In the rows, 128 means zero.
Known rows, with every step that occurs:
vovi > reteg > gizes > kamabon > gugoz > nesadi > mider: [ 93 120 189 141  91 148 129 130 141 137 161  46 123 130 104 101  71 109
 139  74  97 128 123 136  72 142 127 112 169 145 128 154 111  72  79 107
  80]
gizes > reteg > bunesum > sason: [132 120 107 133 117 168 140 135  82 177 119 161 143 124 161 110 118 121
 104 198 170 140 132 113 167 142 113 142 122  75  78 140 148 175 171 158
 121]
reteg > zogazo > ketukos: [100 137  88 122 159  53 126 147  88 154 102 107 143  77  95 127 172  90
 119 123 135 139 108 131 142 143 109 117  99 102 121 121 159 126 119 109
 194]
bunesum > sason > pomup: [168 155  85 161 100 170 122 129 103 129 125 168 143 118 147 147 131 127
 150 217 160 124 140 112 169 111 120 152 110 104  91 120 143 195 185 158
  87]
vovi > reteg: [110 135 105 105 118 124 142 144 104 145 110 159 133  95 136 128 109  99
 108 121 143 146 107 134 116 125  99 123 146 101 116 154 129 140 132 142
 169]
zifin > ketukos > zogazo > reteg: [106 123  89 138 178  95 133  97 110 106  71 154 176 109 117 109 186  81
 126 124 145 161 116 177 167 125  91 132  86 125 140 128 145 141 128 122
 204]
nesadi > mider: [118 131 169 157 109 144 106  97 134 106 140  88 121 154 111 136 126 133
 140  92 113 113 114 132 118 152 109 143 154 140 138 127 116 105  95 103
  92]
gugoz > kamabon: [145 107 163 129 106 142 176 111 147 148 137 132 140 133 104 117 107 135
 101 101 112 116 103 164 120 137 129  94 152 139 140 101  99 105 114 147
 156]
pomup > sason > bunesum > reteg > zogazo > ketukos > zifin: [141 161  94 144 163  62 132 130  83 146  77 136 156  55  83 131 191  78
 138 151 144 137 106 117 170 127  86 140  68 125 109 144 187 169 133 104
 195]
mider > nesadi > gugoz > kamabon > gizes: [134 114 194 139  82 150 169 100 146 158 176 122 152 142  84  72  87 116
  64  72  98 111 100 174  99 110 104  78 146 132 140 127  76  90  97 153
 153]
pomup > sason > bunesum: [172 151  89 169 110 174 117 120 109 158 144 169 142 125 132 150 149 122
 126 199 149 112 116 109 154 101 124 165  95 119  81 124 148 203 174 158
 123]
mider > nesadi > gugoz > kamabon > gizes > reteg > vovi: [ 86 107 163 101 110 142 174 112 123 181 151 150 153 127  93  47  98 107
  48 105 146 146  89 151 126 116  88 108 126 110 106 140 108 113 129 120
 175]
nesadi > gugoz > kamabon > gizes: [135 110 177 132  79 146 175 111 142 165 171 127 155 135  86  76  88 114
  58  79 107 117  97 170  99 100 110  81 137 131 139 127  85  95 105 158
 169]
liti > nesadi: [129 127 169 143 110 146 126  97 137 105 137  97 128 156 119 131 104 144
 155  98 118 113 150 143 129 156 130 129 163 132 136 122 111 103 101 107
  86]
gugoz > kamabon > gizes > reteg: [102 108 155 101  97 137 177 143 135 193 143 128 131 125 112  60  70 102
  41 110 124 138  83 162 110 127 105  99 161  91 113 146 102 110 104 155
 179]
tofereg > kamabon > gugoz: [129 105 131 108 109 133 168 152 124 142 154  94 119 111 105  76  76 119
  98 110  59 158 137 160  86 117 159 108 158 132 131 141 105  96 103 154
 125]
zogazo > reteg > bunesum: [104  93 105 118 152 134 130 119  81 144 128 169 164 127 163 107 168  92
 103 160 140 145 134 141 175 140 117 139 108  91 105 127 126 156 147 145
 178]
ketukos > zogazo > reteg > gizes > kamabon > gugoz: [121  98 123 108 128 121 160 161 127 147 135  98 146  95 102  47 104  90
  89 119  81 165 151 167  80 106 123  99 123 119 125 159 122 118 129 153
 148]
kamabon > gugoz > nesadi: [100 117 158 128 116 132 138 148 138 146 170  60 122 123 122 114  63 121
 159 107 102 142 135 129  93 133 178 105 150 156 129 141 123  77  87 122
  71]
mider > nesadi > liti: [138 149 192 166 122 149 101  90 130  98 157  82 125 164 118 125 109 141
 150  95  83 102 147 136 115 182  96 144 171 134 126 133  99  84  77  94
  51]
vovi > reteg > gizes > kamabon: [126 115 133  99 108 136 163 168 140 170 115 132 139  86 115  63 105  90
  74 121 121 137 144 136  78  96 100  95 128 102 108 165 118 125 148 149
 179]
pomup > sason > bunesum > reteg: [183 155 104 175  88 185 157 119 110 175 119 187 132 135 122 145 129  98
 136 203 161 118 112 120 168 117  76 148  93 100  67 118 141 214 192 145
 148]
liti > nesadi > gugoz: [138 126 175 157  93 178 128  66 129 122 158 110 135 170 100 125 105 147
 137  75 116 125 136 163 113 137 107 149 150 155 131 125 109  71  89  99
  65]
mider > nesadi > gugoz > kamabon: [150 112 199 152  95 172 169  68 149 145 160 127 142 158  86 108 100 143
 104  68  96 113 102 186 108 142 104 104 164 157 138 101  82  70  87 128
 110]
zogazo > reteg > bunesum > sason > pomup: [156 138  74 156 112 173 123 125  80 137 125 188 161 118 165 137 150 109
 138 233 166 132 143 119 192 117 115 157 100  86  80 120 143 209 195 166
 111]
reteg > bunesum > sason: [146 123 108 145 120 164 132 129  84 157 123 160 150 124 158 127 135 127
 124 195 166 130 145 107 168 135 122 137 109  90  89 131 147 179 179 158
 116]
nesadi > gugoz > kamabon > gizes > reteg > bunesum: [ 99  86 150 110 110 153 162 128  97 202 157 161 156 130 129  63 116  96
  48 129 138 151 100 145 142 132 110 121 144  89 100 145 122 118 120 151
 164]
gizes > kamabon: [142 120 137 122 118 142 147 144 146 155 127 122 119 110 117  78 100 114
  88 123 103 131 141 137  98 110 130 115 145 119 127 142 107 106 115 156
 134]
kamabon > gizes > reteg > bunesum > sason > pomup: [148 138  89 149  97 173 133 140  86 162 136 183 155 114 154 114 127 107
 111 226 167 136 132 111 178 110 114 148 113  77  77 135 145 201 187 171
 110]
kamabon > gizes > reteg: [ 94 119 138 100 107 131 154 151 126 183 138 127 125 123 123  64  80  99
  55 123 131 144  95 145 114 123 104 116 149  86 107 160 116 121 111 145
 165]
ketukos > zogazo > reteg: [114 119  95 132 169 110 132 103 118 113  81 151 168 119 137 109 169  87
 120 138 142 148 116 175 152 128 100 122  93 121 138 132 129 149 129 133
 193]
ketukos > zifin: [135 141 138 126 157  86 125 122 120 107  97 124 143  89 107 122 159 115
 140 118 123 135 127 121 142 125 117 135 104 154 142 152 157 129 109 107
 145]
kamabon > gizes > reteg > zogazo: [ 73 120 101  91 129  98 136 152 106 200 116 104 128  98 128  93 122  83
  60 128 134 140  65 112 122 147 121 101 122  93 111 154 126 134 130 118
 184]
vovi > reteg > gizes > kamabon > gugoz: [119 103 128  97 106 129 163 176 121 158 149  99 131  89 104  54  80  96
  85 113  79 162 150 152  67 106 123 101 144 109 115 164 119 114 131 157
 138]
nesadi > gugoz > kamabon > gizes > reteg > zogazo > ketukos > zifin: [111 135 133 118 155  52 150 124  97 157  96 111 161  60  65  90 161  82
  92  91 121 146  90 149 137 130  87 115  99 132 134 152 160 104  85 103
 205]
ketukos > zogazo > reteg > gizes > kamabon > gugoz > nesadi: [ 99 107 154 123 126 128 153 154 147 157 147  64 143 106 115  74  74  93
 135 109 102 151 142 149  80 117 161  87 132 149 129 155 121  80  95 130
 110]
zifin > ketukos > zogazo: [119 138 114 152 174  82 130 106 128 116  69 147 169  96  81 115 193 101
 141 107 156 168 112 139 154 115 110 126  96 155 158 137 185 123 120 105
 160]
mider > nesadi > gugoz > kamabon > gizes > reteg > zogazo > ketukos: [ 91 129 127 122 137  75 149 128  97 185 123 104 145  91  76  86 137  83
  77  93 121 140  84 163 127 149  84 104 126  94 114 128 132  97  91 112
 194]
vovi > reteg > bunesum: [102 106 110 107 133 131 138 142  77 165 126 181 155 101 153 113 145  91
  98 147 153 155 120 117 152 134 114 132 134  88 103 150 144 152 146 147
 169]

Rows:
[138 110 145 142  88 189 160 110  91 186 142 152 155 140 137  92  94 123
  84 163 157 130 124 141 153 142 104 127 139  83  85 136 122 146 149 160
 117] => liti > nesadi > gugoz > kamabon > gizes > reteg > bunesum > sason
[123 110 124 116 139 119 159 143 140 149  95 131 162  91 101  53 147  79
  84 120 122 147 149 157 107  95  94 101  97 115 121 152 129 124 145 138
 197] => zifin > ketukos > zogazo > reteg > gizes > kamabon
[137 126  97 133 115 162 139 136  73 165 115 176 152 108 162 127 125 113
 114 191 173 139 134 110 162 133 108 134 118  77  84 144 147 186 181 164
 136] => vovi > reteg > bunesum > sason
[ 87 113  94 115 171  97 150 104 103 124  89 172 184 101 106  89 183  87
 104 134 171 166 112 150 172 109  92 127  66 126 126 127 150 153 161 108
 220] => zifin > ketukos > zogazo > reteg > vovi
[112 142  90 132 146  66 144 145  86 166  92 122 139  81  91 127 165  77
 123 136 144 140 104 133 153 147  85 114  94  92 107 118 158 142 135 106
 205] => bunesum > reteg > zogazo > ketukos
[107 113 163 126 111 139 148 156 146 159 169  57 118 115 117  89  49 114
 140 105  90 143 142 134  79 124 179  99 159 152 128 148 113  66  80 135
  74] => gizes > kamabon > gugoz > nesadi
[129 118 113 131 109 165 144 140  83 183 128 160 149 121 156  95 111 113
  88 193 167 137 129 115 161 133 111 131 120  69  79 147 141 176 170 166
 134] => kamabon > gizes > reteg > bunesum > sason
[ 92 110  99 110 165 107 149 109 109 129  95 170 178 107 120  88 171  92
 100 144 169 157 111 148 162 111  99 120  70 123 125 130 138 159 162 116
 213] => ketukos > zogazo > reteg > vovi
[158 131 107 155  82 190 149 120  91 172 147 185 162 123 138 108 118 112
  99 206 160 134 120 132 171 109 106 143 120  89  79 126 133 180 175 172
 108] => nesadi > gugoz > kamabon > gizes > reteg > bunesum > sason > pomup
[135 112 144 110 113 137 157 160 151 161 124 117 137 102 111  62 115 104
  84 125 113 128 154 133  84  98 114  97 119 116 114 152 117 119 145 143
 158] => reteg > gizes > kamabon
[ 87 102 147  94 106 139 180 123 119 188 147 155 155 120  94  52 100 105
  42 113 155 152  86 148 127 107  94 111 116 110 106 140 117 118 138 126
 191] => nesadi > gugoz > kamabon > gizes > reteg > vovi
[ 78 121  93  94 140 103 130 145 105 191 104 106 122 102 134 113 133  94
  82 135 138 144  70 110 130 161 125 117 126 102 108 145 135 133 131 106
 166] => gizes > reteg > zogazo
[104 112 177 114  92 153 171 119 138 189 156 124 132 140 103  53  66 107
  45  92 113 134  83 174 104 132  91 104 169 100 112 146  91  91  88 144
 152] => mider > nesadi > gugoz > kamabon > gizes > reteg
[155 144  76 150 103 172 127 136  78 147 124 194 156 106 160 140 139 109
 135 226 172 137 136 107 181 114 113 154 113  84  79 131 151 207 195 167
 107] => vovi > reteg > bunesum > sason > pomup
[120 132 180 152 107 146 120 126 129 125 177  45 126 146 119 124  67 132
 158  95  84 124 146 130  92 166 143 133 167 152 126 144 112  59  66 101
  44] => kamabon > gugoz > nesadi > liti
[130 110 169 123  90 128 175 131 144 160 160 125 151 124  97  79  92 110
  62  95 109 114 100 158 107 106 121  71 138 120 140 127  88 114 116 166
 185] => gugoz > kamabon > gizes
[112 113 167 126  99 146 165 163 147 171 161  65 125 114 111  82  51 100
 140 114 101 142 145 134  79 121 154  88 142 142 113 150 118  84 107 127
  94] => bunesum > reteg > gizes > kamabon > gugoz > nesadi
[116 121 177 142 107 148 132 134 131 132 170  45 138 137 119  96  68 112
 138  98  79 125 157 145  82 157 127 122 154 140 117 151 103  63  78 108
  76] => zogazo > reteg > gizes > kamabon > gugoz > nesadi > liti
[ 83 112 121  91 133 126 157 136 113 169 124 155 142 114 117  78 120 111
  77 140 166 157 102 125 143 121 105 132 112 106 101 141 139 138 151 113
 175] => gizes > reteg > vovi
[ 98 105 156 117 114 138 153 158 143 157 163  59 133 112 121  79  60  99
 134 109  94 143 148 146  79 120 162  92 139 142 119 150 110  78  97 132
 104] => zogazo > reteg > gizes > kamabon > gugoz > nesadi
[151 140  84 151 105 176 128 135  84 156 127 184 150 117 159 128 135 115
 127 231 170 138 135 110 184 120 117 159 115  82  75 129 151 200 188 163
  97] => gizes > reteg > bunesum > sason > pomup
[127 106 129 107 122 138 158 152 142 154 117 124 146 103 121  58 121  90
  78 130 112 131 154 154  94 100 102 100 110 105 110 149 106 128 148 148
 184] => zogazo > reteg > gizes > kamabon
[134 104 137 111 101 139 171 169 127 161 149  99 127 103  98  55  82  97
  95 125  80 156 155 152  79 110 116 101 134 111 108 153 118 122 140 150
 132] => bunesum > reteg > gizes > kamabon > gugoz
[154 131 101 149  90 178 149 134  92 169 139 183 159 116 146 110 120 110
 102 217 162 132 122 124 176 113 114 136 122  81  81 126 134 193 182 178
 119] => gugoz > kamabon > gizes > reteg > bunesum > sason > pomup
[105 107 175 112  83 156 176 119 136 188 154 120 134 142 101  59  59 110
  47  88 119 135  88 176 104 133  97 106 172 101 114 145  94  88  88 143
 153] => liti > nesadi > gugoz > kamabon > gizes > reteg
[ 81 116 135 105 117 119 148 121 115 204 132 101 133 115 110  83 111  90
  54 101 118 133  57 137 114 156 107  94 139 106 114 144 105 108 109 114
 166] => mider > nesadi > gugoz > kamabon > gizes > reteg > zogazo
[103 122 193 154  97 152 120 116 147 128 168  38 113 145 104 108  70 124
 148  76  86 124 124 136  83 149 145 123 175 156 138 140 105  61  62 108
  54] => gizes > kamabon > gugoz > nesadi > mider
[132 154 105 137 165  49 135 133  86 142  77 128 156  56  82 124 193  77
 135 138 135 141 106 119 165 133  84 135  73 128 116 144 181 156 122  98
 202] => sason > bunesum > reteg > zogazo > ketukos > zifin
[ 99  91 166 117 113 157 157 117 101 195 162 156 154 138 127  59 114  98
  54 122 128 145 103 148 141 141 104 119 153  89 100 144 114 113 111 145
 149] => mider > nesadi > gugoz > kamabon > gizes > reteg > bunesum
[120  96 125 103 116 130 160 164 122 148 150  93 136 101 108  51  91  96
  88 120  72 158 158 165  79 109 124 104 131 111 116 153 111 116 131 156
 142] => zogazo > reteg > gizes > kamabon > gugoz
[115 101 119 112 133 111 160 156 121 143 128 100 151  89  88  47 117  86
  93 110  83 174 152 168  91 104 116 106 119 121 126 156 134 113 128 146
 155] => zifin > ketukos > zogazo > reteg > gizes > kamabon > gugoz
[ 93 109 150 127 132 118 154 149 140 152 141  67 149  99 101  74  86  89
 140  99 104 160 143 150  91 115 155  93 127 152 130 153 133  75  94 122
 117] => zifin > ketukos > zogazo > reteg > gizes > kamabon > gugoz > nesadi
[ 92 108 101 103 149 120 148 115 103 130 118 163 164 117 128  95 152 101
  98 144 158 147 120 145 159 115 101 128  81 112 112 123 122 156 165 120
 204] => zogazo > reteg > vovi
